Known rows, with every step that occurs
dafod-sobef-seri: [  2.2 -21.4  17.8   4.8 -29.6  -2.4  22.4  17.3  -6.2  -3.4 -12.2  15.5
  27.5 -10.8  51.1   2.0  10.7 -17.4 -26.4   7.5   1.8]
luvupep-seri: [ -5.7 -36.6  18.7  -2.9 -20.8   7.7   3.7 -20.7  14.3  18.3  -2.0  23.0
  -2.4  -4.9 -46.9   9.6  -6.6  11.0  22.2  16.1   8.6]
sabosu-dafod: [  0.3 -51.3  -3.3   3.2  19.6  29.8 -10.5 -20.5   2.2 -26.9 -20.0  29.8
  12.9 -12.9 -34.1   8.2 -28.3 -59.3   2.3 -27.4   6.9]
mapu-feburi-pufe: [  0.2  27.0  -1.8   1.6  37.5 -25.8   6.0 -14.7  38.3 -16.4  10.2   6.5
  -3.7  12.5 -16.3  15.6 -20.7  22.8  -0.1   7.4 -22.7]
pufe-dafod-sobef-seri: [ 12.6  -5.0   7.3  -3.0 -28.5  -5.2  28.7  31.5  -7.2   0.7 -15.4  10.9
  24.5 -26.7  58.9  -7.1   2.5  -8.1 -19.7  -6.8   5.6]
sobef-dafod-pufe-feburi: [ 18.6 -26.5 -22.4   2.1   2.1 -61.2  43.6  -2.2 -18.9 -21.6 -40.4 -32.9
  -2.9 -25.4  41.1  -9.4   6.4 -16.9  21.0 -35.7   1.0]
seri-luvupep-feburi: [-13.5   3.1  17.9  -2.8  -8.1  25.8 -86.9 -23.8  10.6  26.9  12.5  -8.6
 -17.3  29.3 -49.9 -11.9  13.3  16.0   3.0  14.3 -13.5]
sobef-seri-luvupep: [ -4.3  -9.9  23.8   1.3 -49.3  21.9 -25.8  -8.7   4.6  15.1   6.8  -4.7
   6.0  20.2  10.5  -9.8   6.1 -16.7 -34.2  -7.3  -4.5]
digu-sobef-seri: [-20.8 -37.9  -3.0   1.1 -43.9   5.8  16.3   3.1 -23.2  -0.9  -2.4  12.7
  37.5  -5.5   3.5   2.1 -20.6 -36.3 -35.8  10.3  11.3]
digu-sobef: [-29.5 -53.3 -21.5  -5.3   7.4  -0.5   6.2 -18.5 -32.5  -1.0  -3.6  19.3
  26.2 -17.5 -31.2  20.4 -28.5 -22.1   0.6   1.4  21.4]
mapu-feburi: [-17.8  -1.2   3.4   2.7  21.2  -2.0  14.0 -30.5  29.0 -22.9  -2.7  31.9
  17.1  -3.8 -30.5  24.5 -36.5   8.5 -26.9  -2.9   2.9]
dafod-pufe: [  9.7 -21.3  13.3  15.4   3.6 -18.6  22.8  -5.3 -16.9 -34.2 -32.9 -11.3
  20.2 -16.3   2.8 -12.1 -17.9 -39.9  13.4 -13.8  29.0]
digu-sobef-dafod: [-17.8 -63.5 -56.1  25.3   4.0 -43.5  20.1 -26.5 -22.8   3.7  -7.4  -4.8
   0.6 -39.5  -6.6  16.4 -18.5 -14.4   4.3 -36.8  34.8]
feburi-pufe: [ 10.6   6.4  -4.7  -5.0  32.5 -28.2 -10.0  -3.7  19.0  -2.6   4.0  -1.0
   0.9   7.5  -0.4   6.9  -3.3  11.9  36.3  -5.7 -21.3]
digu-sobef-dafod-pufe-feburi: [  8.7 -34.1 -29.3   1.8  -0.8 -59.2  48.7  -3.3 -30.2 -21.1 -38.2 -33.9
  -1.2 -27.7  32.9  -6.5   0.2 -21.8  13.4 -27.9   6.5]
digu-sobef-seri-luvupep-feburi: [-23.1   0.6  17.8   0.5 -36.7  31.3 -74.9 -15.6  -1.4  28.1  17.6 -12.7
 -10.4  31.6 -42.5 -17.2   8.7   1.4 -26.2  29.0 -10.3]
pufe-dafod: [ 18.1   1.5 -22.6 -21.4  17.0 -12.8   5.5  14.3  -0.5   4.8 -18.3  12.6
  16.3 -43.6   9.4  -6.0 -28.8  10.5  38.2 -51.0  12.9]
sobef-seri-luvupep-feburi-mapu: [  7.0  41.1   1.1  -2.7  21.7  49.9 -61.7 -15.7   3.0  31.4  28.9   1.3
 -15.7  18.9 -57.7  -7.0   8.5  17.6   4.1  22.8 -14.6]
luvupep-feburi-mapu: [  7.5  29.8 -10.9  -6.8  52.4  36.9 -53.6 -19.2   1.9  23.3  19.9  14.9
  -7.5   4.3 -67.6   3.8  -0.3  21.5  33.4  16.0 -10.5]
mapu-feburi-pufe-dafod: [ 20.3  43.6 -21.9 -16.6  33.0 -26.8  14.9  14.7  24.8  -4.9  -3.2   2.3
  -2.7 -27.6   5.2  -3.9 -35.1  31.5  21.5 -31.8  -6.6]
seri-luvupep-feburi-mapu-dafod: [-28.4  13.2 -24.4  -9.8  48.3  27.9 -10.2 -10.9  16.2   4.9  41.0  30.3
 -16.8  29.5 -66.4  34.6   0.6  39.1  42.3  14.3   2.0]

Rows
[ -5.4  -1.5  -9.1  11.5  35.0  -5.5  49.4   0.5  -9.9 -39.4  -4.8   5.9
   5.6  -1.5 -22.8  11.8 -17.5 -15.8  33.4  -1.6  34.1] : feburi-mapu-dafod-pufe
[ 16.6 -18.7  -1.8 -13.0   5.0 -40.7  33.9   2.4 -18.4 -24.0 -40.3 -20.8
   9.9 -13.5  31.5  -8.6   3.2 -18.3  22.7 -20.0  -7.9] : dafod-pufe-feburi
[-17.3 -20.6  14.3   2.3 -52.4  23.8 -18.6 -10.1 -12.2  15.6  10.5  -6.3
   7.3  16.7  -0.9  -5.6  -2.0 -23.4 -45.6   3.3   4.1] : digu-sobef-seri-luvupep
[ 19.1  23.1  -7.0  -6.5  39.5 -26.1  32.5  22.5   8.1  -6.1 -12.5   8.8
  -5.8 -36.9  44.7   9.1   0.7  32.1  11.9 -10.8  -1.4] : mapu-feburi-pufe-dafod-sobef
[ 27.5  22.3 -17.5 -12.0  48.7   1.5  18.2  -4.5 -16.4  -4.6  -9.6  -4.6
  -0.5 -14.4 -10.9   0.7   0.2  -0.2  32.9  -5.8  -8.8] : dafod-pufe-feburi-mapu
[ 11.9  18.1   8.1   0.5 -20.4 -11.7  36.0  30.1   7.3  -6.9  -7.1   6.3
  14.9 -18.4  55.8  -4.4  -2.7   3.3 -32.1   3.9  -4.4] : mapu-feburi-pufe-dafod-sobef-seri
[-28.3  16.0 -19.7  -7.5  30.8  30.1  -4.7  -4.0  15.4   4.7  42.3  28.4
 -12.3  33.1 -56.6  29.0   2.1  32.8  27.7  18.9  -0.2] : sobef-seri-luvupep-feburi-mapu-dafod
[ -1.2  -9.1  28.4   4.8 -43.3  18.5 -13.8  -0.8  -0.4  13.6   3.6  -4.9
   0.3  13.0  31.7  -6.1  20.0 -10.7 -39.6   1.5  -3.0] : dafod-sobef-seri-luvupep
[ 28.5  17.0 -31.4  -1.7  46.8 -13.1  24.1  -7.4 -17.1  -3.4 -10.0 -13.0
  -9.7 -22.5  -4.3   0.5   2.7  -0.2  31.6 -17.9  -2.6] : sobef-dafod-pufe-feburi-mapu
[-13.3   7.7  24.5   0.4 -34.2  29.0 -80.5 -13.9   9.7  27.5  14.8 -11.7
 -10.7  34.1 -36.0 -20.2  14.6   7.0 -18.3  22.3 -16.6] : sobef-seri-luvupep-feburi
[ 22.0  48.6 -10.9 -17.2   0.6 -10.4 -30.0  24.8  15.2  19.9   5.7 -20.1
 -14.5  -8.5   5.4 -27.3 -10.1  28.3  21.5 -18.6 -16.6] : sobef-seri-luvupep-feburi-pufe-dafod
[ 13.5  16.2   9.0  -1.9 -24.4  -7.1   7.9  33.8   0.2   6.6  -6.1  -1.9
   9.3 -12.8  49.5 -15.1  10.5   5.4 -15.5   8.8  -9.1] : luvupep-feburi-pufe-dafod-sobef-seri
[  3.3 -31.3  16.7   9.5 -27.3  15.0  21.6  14.5  -6.0 -14.9 -16.6  19.0
  22.7 -11.8  38.5  -0.4   3.0 -42.1 -37.2   4.4   2.8] : sabosu-dafod-sobef-seri
[ 10.5  15.3  19.4  -0.6 -36.0   8.6 -10.1  13.6   4.6  16.7   6.5 -15.8
  -9.0   7.8  40.7 -13.6  16.8   2.8 -30.3  -3.7  -9.7] : feburi-pufe-dafod-sobef-seri-luvupep
[ -6.2   5.1  15.4   2.9 -23.9  28.3  -1.6   2.2   2.3  12.5  19.5   3.8
  -8.0  19.5  15.9   6.7  20.0   3.4 -28.4   9.2  -1.3] : feburi-mapu-dafod-sobef-seri-luvupep
[  5.8   2.7  21.1  -1.0 -42.1  15.8  -9.1   9.5  -1.6  16.3   1.1  -7.4
  -1.3   1.7  38.5 -11.9  14.2  -4.1 -34.2  -9.3  -0.4] : pufe-dafod-sobef-seri-luvupep
[  0.7 -20.4 -12.5 -15.3  12.4 -42.0  53.4   7.0 -11.5 -31.9 -27.3 -11.0
   5.6  -2.6  23.7   7.1   2.8  -5.6  33.3 -15.3  -2.8] : mapu-dafod-pufe-feburi
[  4.8  26.0  21.5   2.3 -33.4   9.7  -1.8   8.2  14.0   9.7   9.9 -11.6
 -11.6  10.2  33.3  -9.3   8.8   6.8 -47.7   2.6 -10.4] : mapu-feburi-pufe-dafod-sobef-seri-luvupep
[ 11.6 -32.8 -15.1  36.6  -0.2 -47.3  36.2 -12.0 -16.8 -30.7 -34.0 -28.0
   2.5 -32.9  15.3 -13.1 -14.5 -38.5  11.4 -36.8  42.4] : sobef-dafod-pufe
[ -8.1   6.7  -6.0  12.1  34.8   0.3  28.9  -0.9  -7.9 -33.0  -0.5   1.3
  -1.6   5.8 -36.9   6.2 -12.4  -8.8  33.1   8.8  29.0] : luvupep-feburi-mapu-dafod-pufe
[-11.0  -0.1   4.2   2.4  -9.1  12.2  19.7  20.2   0.6  -0.9  12.1  21.7
  10.1   7.4  19.1  12.7  15.8   7.5 -13.2  27.7  -0.4] : luvupep-feburi-mapu-dafod-sobef-seri
[ -4.4  20.0  20.6  -3.0 -28.8  25.3 -67.5   1.5   5.9  29.2   9.6 -15.1
 -17.6  17.8 -13.7 -23.8  18.2  17.5 -16.4  17.9 -12.8] : pufe-dafod-sobef-seri-luvupep-feburi
[-18.8   7.8  -3.3  15.4   5.0  11.8  29.5   2.3 -18.7 -26.6   9.1  -9.7
  -5.3  14.9 -34.7   0.5 -11.9 -18.7   0.4  23.3  30.5] : digu-sobef-seri-luvupep-feburi-mapu-dafod-pufe
[  5.1  34.4  16.3   1.7   3.0  -6.0 -52.2   2.4  21.6  18.3  20.3 -23.6
 -27.0  33.7  -3.7 -13.1  24.6  26.0   2.3  30.1 -35.2] : dafod-sobef-seri-luvupep-feburi-pufe
[-14.2   3.4  -6.4  -1.4  47.8  14.6  12.6   3.3   2.4   2.6  19.6  26.8
 -19.1   5.5  -5.6  34.4  27.2  37.9  23.4  23.0   4.6] : seri-luvupep-feburi-mapu-dafod-sobef
[ -3.6   7.8  12.1  -4.4 -23.9  19.5   5.3   5.7   0.6  13.5  14.8  -2.7
 -12.2  20.3  27.3   5.0  26.9   7.2 -25.9   8.0 -11.9] : pufe-feburi-mapu-dafod-sobef-seri-luvupep
[ -5.6  32.6   8.7   0.4   8.9  -6.6 -38.8   5.3  25.3  13.0  28.5 -16.8
 -30.7  41.6 -10.2  -2.2  24.0  34.4  10.6  32.5 -32.1] : mapu-dafod-sobef-seri-luvupep-feburi-pufe
